Known rows, with every step that occurs
kamen/tezev/zasud/tapusa/tokaz/ropabip: [-20.1 -5.7 -4.1 3.0 4.7 -4.4 -2.9 -1.6 -29.1 28.5 39.7 -36.8 50.3 16.0 -5.7 -6.5 9.5 20.2 18.8 13.0 -16.0 30.4 -27.7 -16.2 -10.5 -0.6 14.0 29.1]
viru/tokaz/dezabel/zasud/tapusa: [21.8 25.3 -0.7 0.1 11.2 23.1 11.3 -5.7 17.6 4.3 17.0 -27.5 37.6 32.0 -15.1 26.9 16.9 7.9 29.1 14.9 -21.6 3.6 -31.2 -4.0 -26.8 7.9 -11.1 19.0]
dezabel/zasud/tapusa/tokaz/viru: [6.8 11.1 -18.5 -7.8 5.2 -8.2 -10.5 -31.4 0.0 6.8 25.3 -2.5 23.0 48.9 -37.6 -8.7 -5.5 10.3 23.3 0.2 -5.5 10.2 -24.0 -8.2 -29.5 2.3 9.1 35.8]
tapusa/tokaz: [3.3 -0.7 -12.4 -1.3 10.0 -1.9 12.9 -11.8 18.5 6.3 -11.3 5.8 15.5 -1.0 -1.1 13.1 -26.6 -11.8 1.8 14.9 -13.8 -2.1 -1.5 -19.1 4.5 -23.5 6.9 44.0]
kamen/tapusa: [-10.8 17.8 -13.6 -11.3 25.2 5.0 -7.9 -7.8 -22.0 -1.9 -4.5 -24.9 16.2 -0.4 10.5 -10.2 -33.1 1.4 -3.2 -3.0 13.1 4.5 -7.8 0.6 7.9 -7.3 8.5 6.3]
kamen/tapusa/tokaz/dezabel: [-4.7 17.5 -26.4 -18.1 35.9 12.6 -0.2 -9.2 -12.0 0.8 -11.8 -21.6 36.9 5.9 11.1 14.0 -49.6 -3.1 -0.9 11.7 -10.8 10.4 -2.4 -7.2 6.2 -15.7 7.8 34.5]
tezev/kamen/tapusa/tokaz/viru: [-25.2 16.7 -3.1 -23.9 40.5 -3.9 10.4 -16.5 17.6 2.7 1.9 -7.9 43.6 24.7 15.0 15.8 -4.6 23.8 8.4 -0.8 -26.7 9.4 -0.7 -8.7 4.7 2.8 11.4 20.6]
ropabip/tokaz/dezabel/kamen/tezev/zasud/tapusa: [-6.0 12.3 -15.8 -1.9 15.7 41.8 9.0 -6.4 -3.7 13.2 48.9 -12.9 40.7 17.6 -18.7 43.0 21.3 22.0 11.7 39.1 -32.3 16.2 5.6 -2.0 -38.8 11.3 -0.8 -1.6]
tezev/zasud/tapusa/tokaz/viru/kamen: [-6.4 -7.8 7.1 -5.3 -7.9 7.6 -9.3 -3.1 -5.1 23.8 22.7 -27.2 47.7 45.3 -10.5 29.2 19.1 37.2 18.4 -1.1 -17.8 17.2 -23.1 -12.8 -2.4 9.4 1.4 20.3]
viru/tokaz/dezabel: [17.7 23.2 2.0 1.0 13.2 25.9 19.9 8.1 24.8 0.9 1.6 -26.3 32.8 9.2 1.0 38.2 13.9 3.4 19.8 17.3 -26.1 1.6 -17.2 -1.9 -14.7 6.1 -15.0 10.8]
tezev/tokaz/tapusa/kamen/viru: [-24.8 0.6 12.6 -6.2 0.9 -3.1 21.7 9.0 4.9 5.1 9.5 0.0 62.5 22.2 16.7 11.5 2.7 13.6 15.7 13.2 -20.7 5.8 -19.4 -13.8 26.8 -10.0 26.1 36.3]
tezev/tokaz/viru: [-25.0 6.4 6.9 -3.3 7.6 -9.0 15.2 -0.2 22.6 -4.6 10.1 5.9 44.7 5.0 -6.3 23.5 17.6 30.5 8.5 0.6 -24.8 16.9 -7.9 -1.1 10.6 15.3 15.5 18.0]
dezabel/zasud/tapusa/kamen/tezev/tokaz/viru: [-8.7 13.1 -9.4 -10.7 -5.6 -8.2 -6.3 -28.4 -2.1 13.7 37.3 -7.4 43.8 53.2 -37.2 -20.7 1.7 16.3 30.4 1.6 -0.9 22.1 -37.5 -12.1 -26.3 -2.6 14.0 30.4]
tezev/zasud/tapusa/tokaz/dezabel: [-1.0 -15.5 7.2 -0.5 -12.2 6.8 -8.6 -6.6 -16.6 24.5 23.5 -17.3 47.5 49.0 -9.5 29.8 15.1 27.6 8.5 10.4 -21.0 17.5 -14.6 -15.4 0.1 5.2 1.8 22.2]
kamen/viru/zasud/tapusa/tokaz: [-4.2 19.3 0.9 4.6 10.1 -1.1 -2.7 17.2 7.4 17.1 23.1 -48.4 30.5 22.8 -4.8 -12.9 -17.0 21.2 15.5 -8.6 6.1 -22.2 -42.2 -13.8 -23.2 -20.6 -0.8 26.5]
tokaz/viru/zasud/tapusa/kamen: [-10.0 29.8 -5.0 -3.5 2.4 0.9 -6.5 16.2 23.1 2.9 12.5 -33.6 30.7 43.8 -9.9 14.6 13.9 32.8 17.4 -9.3 -19.7 15.7 -5.8 -2.3 -32.9 20.4 -17.9 -7.3]
tapusa/tokaz/viru: [-6.5 12.1 -24.6 -7.9 19.1 -3.7 11.1 -4.9 26.4 1.0 -13.7 1.4 26.6 1.9 -8.2 25.6 -23.5 4.0 9.6 9.5 -28.4 10.4 6.0 -9.4 -8.7 -4.2 0.6 38.2]
bigiv/tokaz/viru/kamen: [3.7 23.6 -15.4 -22.6 20.5 -9.8 -20.6 -14.0 22.8 2.6 -1.3 -14.2 34.6 -5.1 -1.5 31.0 -5.1 14.1 26.5 -17.8 -17.1 9.1 -11.1 3.2 -14.8 11.4 -17.1 18.4]
tokaz/tapusa/kamen: [-5.8 7.9 -4.3 -12.7 -3.1 4.2 7.5 16.8 -10.3 1.0 -6.7 -2.6 31.4 34.7 24.2 7.9 -5.0 -6.6 16.8 13.6 -19.2 9.1 4.5 -6.5 8.7 -2.5 3.9 12.5]
tapusa/kamen: [-9.8 3.4 -1.7 -8.5 -13.4 6.5 11.1 -3.5 16.5 9.2 -8.6 6.7 18.4 17.2 2.1 -1.9 -16.5 -11.3 5.1 11.2 0.8 8.4 -2.9 -17.0 3.7 -22.9 -7.2 10.6]
dezabel/kamen/viru/zasud/tapusa: [3.6 17.0 3.7 -12.0 27.6 6.8 -3.3 -13.8 2.9 7.2 35.4 -31.9 12.9 26.6 -18.1 -13.7 11.8 18.2 20.8 -10.7 19.4 -19.3 -35.9 -12.9 -34.3 -12.9 0.6 7.6]
viru/tokaz/tapusa: [11.1 26.0 3.0 5.0 12.8 13.7 20.8 12.3 12.4 -0.5 -0.4 -31.5 31.4 14.9 17.2 22.7 15.1 -0.5 25.9 13.8 -20.8 -6.2 -19.9 -5.9 -2.2 5.5 -0.4 17.8]
dezabel/zasud: [17.0 2.2 -19.0 -3.3 1.6 -6.5 -4.0 -22.5 4.9 -6.1 25.6 13.2 4.2 24.2 -31.4 -17.1 -11.9 5.7 8.7 -15.1 -2.1 -1.3 -22.4 -4.8 -12.9 -0.4 9.6 17.9]
bigiv/tokaz/dezabel/zasud/tapusa: [21.0 10.5 -16.4 -19.7 10.6 -9.6 -27.5 -31.3 -2.9 8.1 18.8 -1.7 42.4 26.1 -13.8 23.8 -8.3 1.8 18.2 -1.2 -18.6 12.0 -13.7 -1.4 -21.6 5.2 -12.8 29.4]
dezabel/kamen/tezev/tokaz/viru/zasud/tapusa: [-10.5 16.1 5.7 -14.2 26.2 -0.6 3.1 -24.8 0.4 11.8 44.6 -27.9 38.4 21.0 -23.8 -9.2 30.2 25.5 28.5 1.9 3.8 13.5 -35.3 -14.5 -28.7 -2.2 14.5 15.1]
kamen/tezev/zasud/tapusa/tokaz: [-15.9 -3.2 -3.3 0.7 -3.6 -3.8 -4.1 -5.2 -25.8 32.1 35.2 -35.3 48.9 16.7 -13.6 -11.0 3.5 21.6 19.1 8.6 -6.2 24.8 -35.3 -16.8 -10.9 -9.7 13.0 28.4]
dezabel/kamen/tezev/zasud/tapusa/tokaz/viru: [-7.9 6.4 -9.1 -18.1 24.7 2.0 -2.2 -30.6 -9.6 17.5 38.4 -22.7 36.1 23.1 -27.8 -2.2 18.8 21.2 28.0 4.4 -0.4 18.6 -28.0 -16.2 -29.9 -4.2 10.0 22.1]

Rows
[-8.1 21.8 -8.1 -19.0 17.7 11.5 -5.0 20.4 22.1 -5.8 -5.6 -18.7 17.5 3.5 -2.0 26.3 14.9 30.4 26.7 -16.9 -19.8 14.2 -5.8 15.5 -19.4 27.6 -11.8 -8.6]
tokaz/viru/kamen
[-23.4 13.8 14.9 0.4 -2.8 -4.9 13.8 4.5 31.2 5.4 19.8 -13.3 58.5 33.0 -6.5 21.5 22.4 36.6 12.3 0.4 -23.0 17.6 -20.0 -13.2 2.3 9.2 9.9 17.4]
tezev/tokaz/viru/zasud/tapusa/kamen
[-16.4 -3.2 1.2 -0.4 -8.4 -3.6 -9.4 -1.7 -31.1 29.3 39.3 -37.4 43.6 16.7 -13.2 -15.6 13.3 25.8 19.2 2.6 -1.1 24.1 -34.3 -10.7 -11.7 -2.4 9.6 13.5]
kamen/tezev/zasud/tapusa
[-0.6 16.4 -23.1 -0.4 3.0 39.0 9.8 -5.7 9.9 5.7 36.1 3.4 35.3 28.2 -19.8 37.2 0.3 9.9 8.4 38.7 -33.2 12.8 8.6 -2.2 -35.7 5.7 -3.2 4.5]
ropabip/tokaz/dezabel/zasud/tapusa/kamen
[-2.2 20.3 -23.7 -7.9 30.8 45.5 13.2 -6.9 4.3 -3.0 29.6 -4.4 26.6 4.3 -9.0 45.4 -0.8 10.4 0.7 36.0 -28.6 6.5 17.4 2.9 -30.3 6.4 -1.7 -5.0]
ropabip/tokaz/dezabel/kamen/tapusa
[4.5 22.1 -4.3 -16.8 37.9 11.0 12.4 -14.0 5.4 2.5 22.5 -24.6 20.8 11.8 -9.2 -1.1 8.6 6.8 30.9 1.2 7.8 -19.3 -34.1 -8.8 -25.1 -12.4 5.2 18.9]
dezabel/kamen/viru/tokaz/tapusa
[-3.3 16.6 -3.5 -19.5 37.1 24.4 0.3 8.2 2.7 2.6 -7.4 -36.1 26.6 -4.9 27.6 13.2 -17.1 4.7 19.7 -4.3 -5.5 4.7 -23.3 -6.6 8.5 -4.7 7.6 22.6]
viru/kamen/tapusa/tokaz/ropabip
[-22.0 8.0 13.5 -9.9 9.7 2.3 13.9 6.9 29.0 -3.2 7.7 -4.3 48.5 2.2 -2.1 28.7 25.1 36.0 19.2 -5.2 -23.5 15.6 -19.0 0.3 11.2 16.4 14.9 17.1]
tezev/tokaz/viru/kamen
[-13.0 5.5 -8.3 -11.5 -5.3 2.3 7.5 17.6 -20.6 10.7 9.6 -15.1 50.8 35.2 19.3 2.0 -4.6 4.6 23.7 11.9 -24.7 20.0 -9.7 -11.1 6.3 -5.3 9.8 19.3]
tokaz/tapusa/kamen/tezev/zasud
[10.1 5.3 -6.4 -4.3 -4.4 -5.7 -16.7 -28.7 -14.2 7.4 31.9 -3.7 11.2 46.9 -33.2 -21.2 5.2 8.1 18.3 -3.9 8.9 4.9 -28.2 -4.1 -23.6 5.2 9.3 16.0]
dezabel/zasud/tapusa
[2.6 29.3 -14.6 -12.1 8.7 -15.0 -20.2 -15.5 25.7 10.1 10.6 -23.7 45.3 25.8 -7.0 22.9 -6.3 13.7 19.5 -11.7 -16.5 10.0 -12.7 -9.8 -23.9 4.6 -23.2 18.8]
bigiv/tokaz/viru/zasud/tapusa/kamen
[-17.0 21.3 -23.3 1.6 7.9 30.5 21.8 15.7 6.2 4.7 19.9 -5.7 36.4 11.9 9.9 28.2 -11.5 3.3 10.3 37.8 -29.9 -2.2 11.3 -3.9 -15.1 -6.0 6.7 9.4]
ropabip/tokaz/tapusa/kamen/viru
[-1.2 -6.5 6.8 -6.7 3.4 2.4 12.3 -8.4 12.0 -3.3 26.2 16.2 52.5 21.0 -13.2 24.1 11.6 23.0 7.2 5.8 -31.5 15.8 -19.2 -4.8 9.8 7.6 19.9 28.4]
tezev/tokaz/dezabel/zasud
[-12.8 15.4 5.7 -11.2 5.4 4.4 -11.3 -6.8 -3.0 19.9 -2.0 -28.4 29.2 33.9 -6.1 15.4 13.4 10.9 28.1 18.4 -3.3 14.4 -10.0 -4.0 -22.0 3.2 -2.3 26.3]
zasud/tapusa/tokaz/viru/kamen
[10.4 14.0 18.0 12.7 -8.8 2.4 -11.1 10.8 6.6 12.0 27.1 -44.3 14.3 44.5 -1.4 -3.8 20.5 20.5 6.5 -8.3 2.6 -5.6 -23.7 -12.9 -19.6 2.5 -10.1 -4.7]
viru/zasud/tapusa
[5.9 12.6 10.2 15.4 5.8 1.6 -2.2 9.0 10.7 11.9 24.9 -42.7 24.4 43.5 7.6 6.6 12.9 12.8 5.6 3.2 -14.5 -1.9 -18.1 -21.7 -18.2 0.2 -5.2 16.5]
viru/zasud/tapusa/tokaz/ropabip
[-13.1 17.8 -19.8 4.8 3.2 31.0 21.7 10.8 7.3 2.9 16.3 -0.3 31.8 14.5 10.9 33.2 -4.7 0.0 6.4 39.2 -32.6 3.5 19.9 -5.6 -11.3 -1.3 6.0 5.0]
ropabip/tokaz/tapusa/kamen
[1.9 16.2 -17.1 -19.4 10.1 -14.9 -11.8 -11.5 -0.9 9.9 0.9 -9.1 48.4 15.3 16.5 13.9 -25.2 -8.9 22.5 1.2 -14.0 -1.2 -12.3 -11.3 1.6 -14.8 -4.9 37.8]
bigiv/tokaz/tapusa/kamen/viru
[-15.5 26.5 -31.7 -17.1 38.6 2.9 0.0 -11.5 -3.9 -1.0 -13.8 -23.7 35.0 2.5 5.6 6.8 -49.0 4.4 3.6 2.7 -7.2 10.7 -2.2 -6.2 2.3 -10.3 8.5 32.8]
kamen/tapusa/tokaz/viru
[-13.9 28.1 -22.3 -0.5 17.8 37.1 14.0 14.4 30.5 -2.7 17.9 -10.2 22.4 -7.4 -7.4 45.1 9.7 26.5 13.3 17.4 -32.3 7.8 11.6 8.9 -30.5 19.6 -5.8 -10.6]
ropabip/tokaz/viru/kamen
[-6.9 -2.0 12.6 -2.9 -16.2 15.1 -1.3 0.8 -7.8 29.1 30.1 -32.4 59.0 55.6 -9.3 23.5 17.0 30.9 20.2 9.0 -12.3 13.9 -32.1 -16.8 -6.9 -0.8 -6.8 15.6]
tezev/zasud/tapusa/kamen/viru/tokaz/dezabel
[-8.5 18.4 -23.3 -11.9 32.4 4.4 0.4 -15.3 -9.8 3.1 -13.1 -21.3 27.2 -1.7 9.6 -1.6 -52.0 -6.3 -2.4 6.6 2.8 2.6 -7.3 -12.6 11.2 -23.6 12.7 36.4]
kamen/tapusa/tokaz
[-16.7 -0.5 -7.9 -7.2 -15.5 4.1 10.3 -1.5 4.2 24.5 16.9 -12.2 45.5 17.6 -7.3 -10.5 -15.7 6.1 15.0 8.6 -6.5 22.8 -23.7 -24.1 0.3 -27.2 0.9 19.7]
tapusa/kamen/tezev/zasud
[-4.6 19.1 5.1 4.6 7.4 0.0 -6.7 20.8 1.5 15.0 27.5 -50.0 24.1 23.4 -4.4 -16.9 -6.7 25.4 16.0 -13.6 9.9 -21.4 -41.4 -7.6 -25.6 -13.0 -3.9 12.1]
kamen/viru/zasud/tapusa
[-9.9 5.5 -3.9 -5.3 -0.7 -7.9 -2.4 -27.0 -10.4 13.8 43.0 -5.7 39.6 51.3 -25.8 -21.5 6.3 7.8 25.4 9.2 -3.0 22.5 -34.9 -16.6 -18.6 -1.5 19.1 33.4]
dezabel/zasud/tapusa/kamen/tezev/tokaz/ropabip
[-17.5 5.7 -8.1 -14.2 -7.2 4.4 16.6 -7.3 11.7 16.2 20.1 -0.7 59.4 19.2 -12.1 -9.1 -15.8 2.5 20.9 15.3 -13.7 26.8 -28.8 -21.9 -2.6 -26.7 9.7 34.0]
tapusa/kamen/tezev/tokaz/dezabel/zasud
[6.1 27.7 1.9 1.2 6.5 17.1 27.4 10.6 20.3 4.6 -4.0 -28.6 40.5 23.9 17.0 21.8 7.4 -5.7 29.5 18.8 -20.0 -2.8 -21.5 -14.2 -0.6 -6.2 -4.3 21.9]
viru/tokaz/tapusa/kamen
[-3.7 21.1 -21.6 -26.7 49.7 8.0 0.9 -36.3 -0.3 -4.0 7.3 -13.8 19.6 11.9 -11.8 2.9 -18.0 3.5 12.8 1.7 7.6 3.4 -9.3 -12.2 -15.2 -10.9 10.2 23.0]
dezabel/kamen/tapusa/tokaz/viru
[-23.5 12.1 13.1 -10.2 -12.5 3.9 -8.7 -5.4 -16.7 27.7 8.2 -29.2 28.9 42.2 -4.2 -13.5 2.1 2.4 22.5 20.8 21.4 5.6 -20.0 -8.5 -19.5 -17.3 -5.2 12.6]
zasud/tapusa/kamen/viru
[4.5 7.2 -7.2 -8.6 -10.5 -3.7 -11.6 -30.4 -5.9 10.8 28.9 -0.4 19.7 56.2 -31.7 -22.9 -3.7 2.8 20.1 0.8 9.0 9.1 -27.9 -11.8 -23.6 -7.0 5.9 21.3]
dezabel/zasud/tapusa/kamen
[6.4 3.0 -12.9 -1.8 9.3 -7.1 -7.8 -30.2 -8.8 6.3 30.7 -1.9 19.7 46.7 -25.0 -11.0 -2.6 1.2 18.4 7.1 -7.6 10.5 -22.0 -12.6 -22.3 2.7 13.7 38.0]
dezabel/zasud/tapusa/tokaz/ropabip
[-1.3 11.0 5.6 -16.2 8.1 16.6 -3.0 17.5 2.7 14.0 10.1 -36.3 20.9 -15.2 6.5 -7.5 9.8 14.1 32.9 -11.1 3.4 7.1 -39.3 -0.7 -7.7 -5.3 2.2 5.8]
viru/kamen/tezev
